What can hang from each mark
Z358: Z637 Z804
Z804: Z428 Z637
Z965: Z308 Z417
Z417: Z595 Z965
Z428: Z308 Z804
Z637: Z358
Z595: Z417 Z637
Z308: Z965

Each row was made from one small tree. The marks that hang from a mark follow it in brackets, in the order of their numbers. Every link used is in the known rows. Write each row's tree.
Known rows
Z965{Z308}: [-17.0  22.5   0.6   2.6  15.0   7.4  -0.1   1.3  23.1  18.3 -20.0   8.5
 -10.0  12.2   3.0 -28.7 -22.4  -2.3  13.3 -24.5   1.6]
Z428{Z308 Z804}: [ -6.9 -33.0   1.2  -8.1 -21.8  19.0  -2.1  15.5 -23.2  -4.6 -10.6  -5.5
 -30.9   6.8  19.8 -18.0  24.0   8.2  18.3  -0.5  34.9]
Z965{Z308 Z417{Z595{Z637{Z358}}}}: [ -3.3  23.8 -12.1 -11.0   4.0 -15.5 -11.0  10.6  32.7   7.0  -6.2  -4.7
   9.4   1.7   2.3   0.7 -18.3 -21.5   1.0 -14.7 -22.5]
Z428{Z308{Z965{Z417}} Z804{Z637{Z358}}}: [ 19.8 -30.2  14.7 -19.1 -11.9   6.1  13.1  13.1 -25.2 -21.1  -0.5  -9.4
 -33.9  -4.1  10.3 -13.6  25.4  -0.8  35.2  14.6   2.6]
Z308{Z965{Z417}}: [-39.9   7.1  22.2 -11.1  -0.5 -22.5 -18.0 -13.8  13.8  34.7   0.2   5.7
  -9.1  -4.2  -1.7   2.5 -12.6  -4.3  17.5  23.8 -64.7]
Z358{Z637 Z804{Z428{Z308{Z965}}}}: [ 14.5   6.7   1.8  -1.4   1.9   8.0   8.8  25.0  -9.0  -2.4   3.5  21.9
 -21.0  10.2 -10.0 -21.0  30.4   5.3  14.7   7.8  77.4]
Z804{Z428{Z308{Z965}} Z637{Z358}}: [ 19.4  10.2  25.2   3.1  14.8  29.8  42.4 -16.4 -33.8 -28.4 -12.5  14.3
 -46.8 -31.0 -15.6  -7.8   2.7   6.8  23.1   1.0  14.1]
Z308{Z965{Z417{Z595}}}: [-31.1  -2.8  16.6 -12.2   1.9 -29.3 -18.8  -6.6   9.8  31.2   9.7  -1.1
   5.2   5.6   1.6  14.4 -10.2  -8.5  10.6  29.6 -65.7]
Z595{Z637}: [-33.6  20.4 -15.8  26.8 -21.7  -7.0  -0.5 -12.5   8.0  15.5   1.3  10.1
  -2.8 -13.8  13.8 -25.4  -6.2  15.9 -19.6 -17.6 -21.1]
Z804{Z428{Z308} Z637}: [ -1.3  10.7  21.3  15.9   2.8  25.4  46.3  -2.7 -37.3 -29.7 -29.2  23.5
 -39.2 -22.5  -2.7 -15.2  -4.3  20.4  19.4  -4.2  24.8]
Z804{Z428{Z308{Z965{Z417{Z595}}}} Z637{Z358}}: [ 22.4   6.1  22.7  -3.1  12.8  20.0  37.1  -9.7 -32.9 -30.0  -7.9   9.3
 -38.1 -28.5 -14.9   6.8   1.5   0.6  20.4   9.0   5.4]
Z417{Z595{Z637} Z965}: [-10.9 -16.8 -14.3  21.7  -7.8 -23.3  -5.3  -4.4  -6.7  -1.4  15.2 -26.5
  64.2  30.2  20.5  33.1  -7.1   5.3 -42.2   9.8 -30.5]
Z428{Z308{Z965}}: [-29.1 -22.8  26.7  -6.8  -2.2   3.9   0.8  -5.1 -20.5  11.0   4.3  -7.9
 -26.5  12.3  14.0 -12.4   7.1  -4.7  14.1  11.5 -22.3]
Z804{Z637}: [-10.0  16.1   0.5  19.5  -5.7   1.4  18.8  -7.9  -9.2  -0.9 -21.6  18.0
  -4.6  -3.3   6.5 -22.0 -22.5  30.4   2.1 -10.7 -18.0]
Z358{Z804{Z428{Z308{Z965{Z417}}} Z637}}: [ 10.1 -15.8  16.4   0.7   0.0   9.9  23.7  19.7 -15.8 -16.2 -20.1  22.6
 -26.8  -6.0  -6.3 -22.2   8.7  17.9  25.4   8.8  39.4]
Z417{Z595 Z965}: [-10.2 -22.5  -2.1   8.8   2.1 -16.2 -14.4  -7.5 -10.4   6.9   3.7 -24.4
  59.2  39.0  14.3  43.8 -15.5   5.4 -31.3  18.1 -27.1]
Z595{Z417{Z965{Z308}} Z637{Z358{Z804}}}: [ -2.5  12.6 -21.8  -1.6 -11.8   0.6 -24.3  -7.9  30.4 -11.3  17.5 -11.5
  25.4 -19.6  -2.5  -3.5   8.3 -17.9 -18.6 -32.5 -11.6]
Z637{Z358{Z804{Z428{Z308{Z965}}}}}: [ 17.7  -6.1   4.1 -12.3   7.6  28.8  -9.5 -14.9  -1.7   8.8   0.6   6.9
 -36.3 -15.6 -19.8  -6.1   8.2   1.2   7.4  -3.9  32.0]
Z358{Z637 Z804{Z428}}: [ 12.8  22.6 -11.4   5.7  -0.5   8.2   1.3  19.7   2.2   5.2  -6.0  31.4
 -13.6   3.8 -14.2 -19.7  18.3  15.8   6.1  -0.7  80.3]

Which tree is each row?
[ 12.3 -21.5 -20.9  13.6  -5.0 -14.0 -10.6  -5.5  -3.2  -5.4  20.2 -28.7
  60.2  27.2  11.7  34.1  -0.8   3.1 -44.3   6.2 -11.5]	Z417{Z595{Z637{Z358{Z804}}} Z965}
[  7.2  18.9 -10.4 -11.8   8.1 -10.2  -5.5  18.8  30.9   0.3  -8.7   2.4
   3.1  -3.2  -4.8  -2.2 -11.3 -19.8   6.8 -12.2   3.4]	Z965{Z308 Z417{Z595{Z637{Z358{Z804{Z428}}}}}}
[ 25.1  -9.9 -15.4  10.5  15.6  -6.8   6.0   6.1   6.3 -16.4  13.0 -25.9
  51.5  27.2   4.6  23.7  -2.3 -10.0 -26.5  -4.5  11.4]	Z417{Z595{Z637{Z358{Z804{Z428}}}} Z965{Z308}}
[ 20.5  -0.3 -15.5   3.6 -11.9  13.7   5.4   0.5  -7.1  -4.4 -13.7  10.0
 -15.9 -12.5   1.3 -19.0   4.0  25.8  12.9  -9.7  18.2]	Z428{Z804{Z637{Z358}}}
[-12.3  -6.2   6.7 -11.4  -0.5 -27.0 -17.6  -2.9  14.4  24.5  19.4  -4.0
   5.1  -0.5  -1.9   7.7  -0.7  -9.7   5.3  22.7 -49.8]	Z308{Z965{Z417{Z595{Z637{Z358{Z804}}}}}}
[-30.7  -0.4  11.9  -5.7  -3.2 -34.1 -14.0  -4.6  10.8  27.9  15.4  -1.4
   7.9   1.8   4.5   9.1  -7.0  -8.4   5.4  25.1 -67.0]	Z308{Z965{Z417{Z595{Z637}}}}
[ 15.7 -26.1 -11.4  10.3  -2.2  -4.6   0.4  -2.2 -15.6 -17.5  17.7 -28.8
  45.5  21.1   9.0  35.7   7.0  -1.5 -37.0   8.3   5.9]	Z417{Z595{Z637{Z358{Z804{Z428{Z308}}}}} Z965}
[ -7.5   2.4 -13.2  -1.1 -20.2   8.5 -20.3 -14.4   9.3 -18.8  18.4  -9.2
  10.7 -31.4  -4.4   7.3  19.1 -13.9 -21.4 -20.7  -3.4]	Z595{Z417{Z965} Z637{Z358{Z804{Z428{Z308}}}}}
[-13.2  21.5  -9.7  -6.3   1.7 -22.3  -8.9  17.5  31.6   8.3  -9.0  -2.5
  13.7   6.9   8.3  -2.5 -19.2 -17.8   2.8 -11.2 -25.6]	Z965{Z308 Z417{Z595{Z637}}}
[ 18.4  -2.4  -2.3 -10.1   2.8  34.6 -11.4 -15.6  -3.1   6.4  -8.4   9.5
 -35.5 -17.7 -18.7  -5.7   6.0   5.7   2.2 -11.6  43.5]	Z637{Z358{Z804{Z428{Z308}}}}
[ 11.6   9.3   3.4  -7.3  -1.5   3.8   3.9  26.8  -5.9  -3.3   0.0  22.3
 -21.9   6.4 -10.9 -15.7  28.7   1.5  17.1  11.7  69.9]	Z358{Z637 Z804{Z428{Z308{Z965{Z417}}}}}
[-13.7  17.3  -1.3 -15.7   8.3 -16.3 -14.7  15.0  30.3  14.0 -16.3  -0.4
  10.6  12.8   3.3   4.8 -24.9 -18.4  10.5  -5.8 -22.5]	Z965{Z308 Z417{Z595}}
[  1.1 -14.8  -2.6   4.3  18.4 -12.2  -4.6   5.2   4.8  -0.1  -0.3 -26.4
  58.5  48.8  13.3  30.6 -19.7  -7.4 -19.1   5.4 -14.7]	Z417{Z595 Z965{Z308}}
[ 13.1 -18.5  14.1   6.2   3.9  14.3  28.8  19.0 -19.4 -15.7 -17.9  22.2
 -26.9  -2.1  -4.9 -27.4   8.9  21.5  23.2   4.5  46.0]	Z358{Z804{Z428{Z308{Z965}} Z637}}
[-20.2   2.5   9.1 -10.0   0.0 -27.6 -17.0 -11.9  12.1  26.8  18.8  -4.7
   3.2  -4.0  -1.5  13.1  -5.8 -12.1   3.0  22.3 -65.3]	Z308{Z965{Z417{Z595{Z637{Z358}}}}}
[ 17.5  34.7   7.2  13.1  10.7  29.7  32.6 -23.4 -17.2 -17.2 -24.4  27.9
 -35.8 -39.7 -23.3  -5.6 -13.4  22.1  10.7 -10.6  17.6]	Z804{Z428 Z637{Z358}}
[ 15.0  -5.5 -17.6  11.4  12.6 -12.6  -0.3  -1.6   8.6  -9.4  15.9 -31.9
  57.8  32.6  11.8  25.5 -10.3 -11.9 -32.9  -6.4 -14.3]	Z417{Z595{Z637{Z358}} Z965{Z308}}
[ -8.6 -28.4  15.6 -15.0  -8.1  -5.2  -5.6   4.3 -12.4   1.8  14.4 -15.2
 -17.2   7.2  11.3  -2.7  15.1 -14.6   6.8  13.6 -17.7]	Z428{Z308{Z965{Z417{Z595{Z637{Z358{Z804}}}}}}}
[ -0.2  16.9 -17.4  -0.5  -7.4   7.5 -18.2  -9.6  26.3 -16.7  14.6  -6.4
  17.0 -28.2  -8.3  -0.5   9.8 -18.4 -14.6 -30.4  -1.5]	Z595{Z417{Z965{Z308}} Z637{Z358{Z804{Z428}}}}
[ 17.1   7.5  -6.4  -6.1   4.0  30.8 -15.2 -18.9   5.5  13.8  -9.1  14.1
 -29.7 -20.6 -23.6  -5.4  -1.0   9.9  -0.9 -12.4  37.6]	Z637{Z358{Z804{Z428}}}
[ 10.7  -3.9 -22.9  11.2  -5.6  -2.9  -3.6  -0.1  -2.4   5.8  17.4  -1.6
  12.1  -4.1   1.3   7.9   3.1   2.2 -25.6  -7.0   7.1]	Z417{Z595{Z637{Z358{Z804{Z428}}}}}
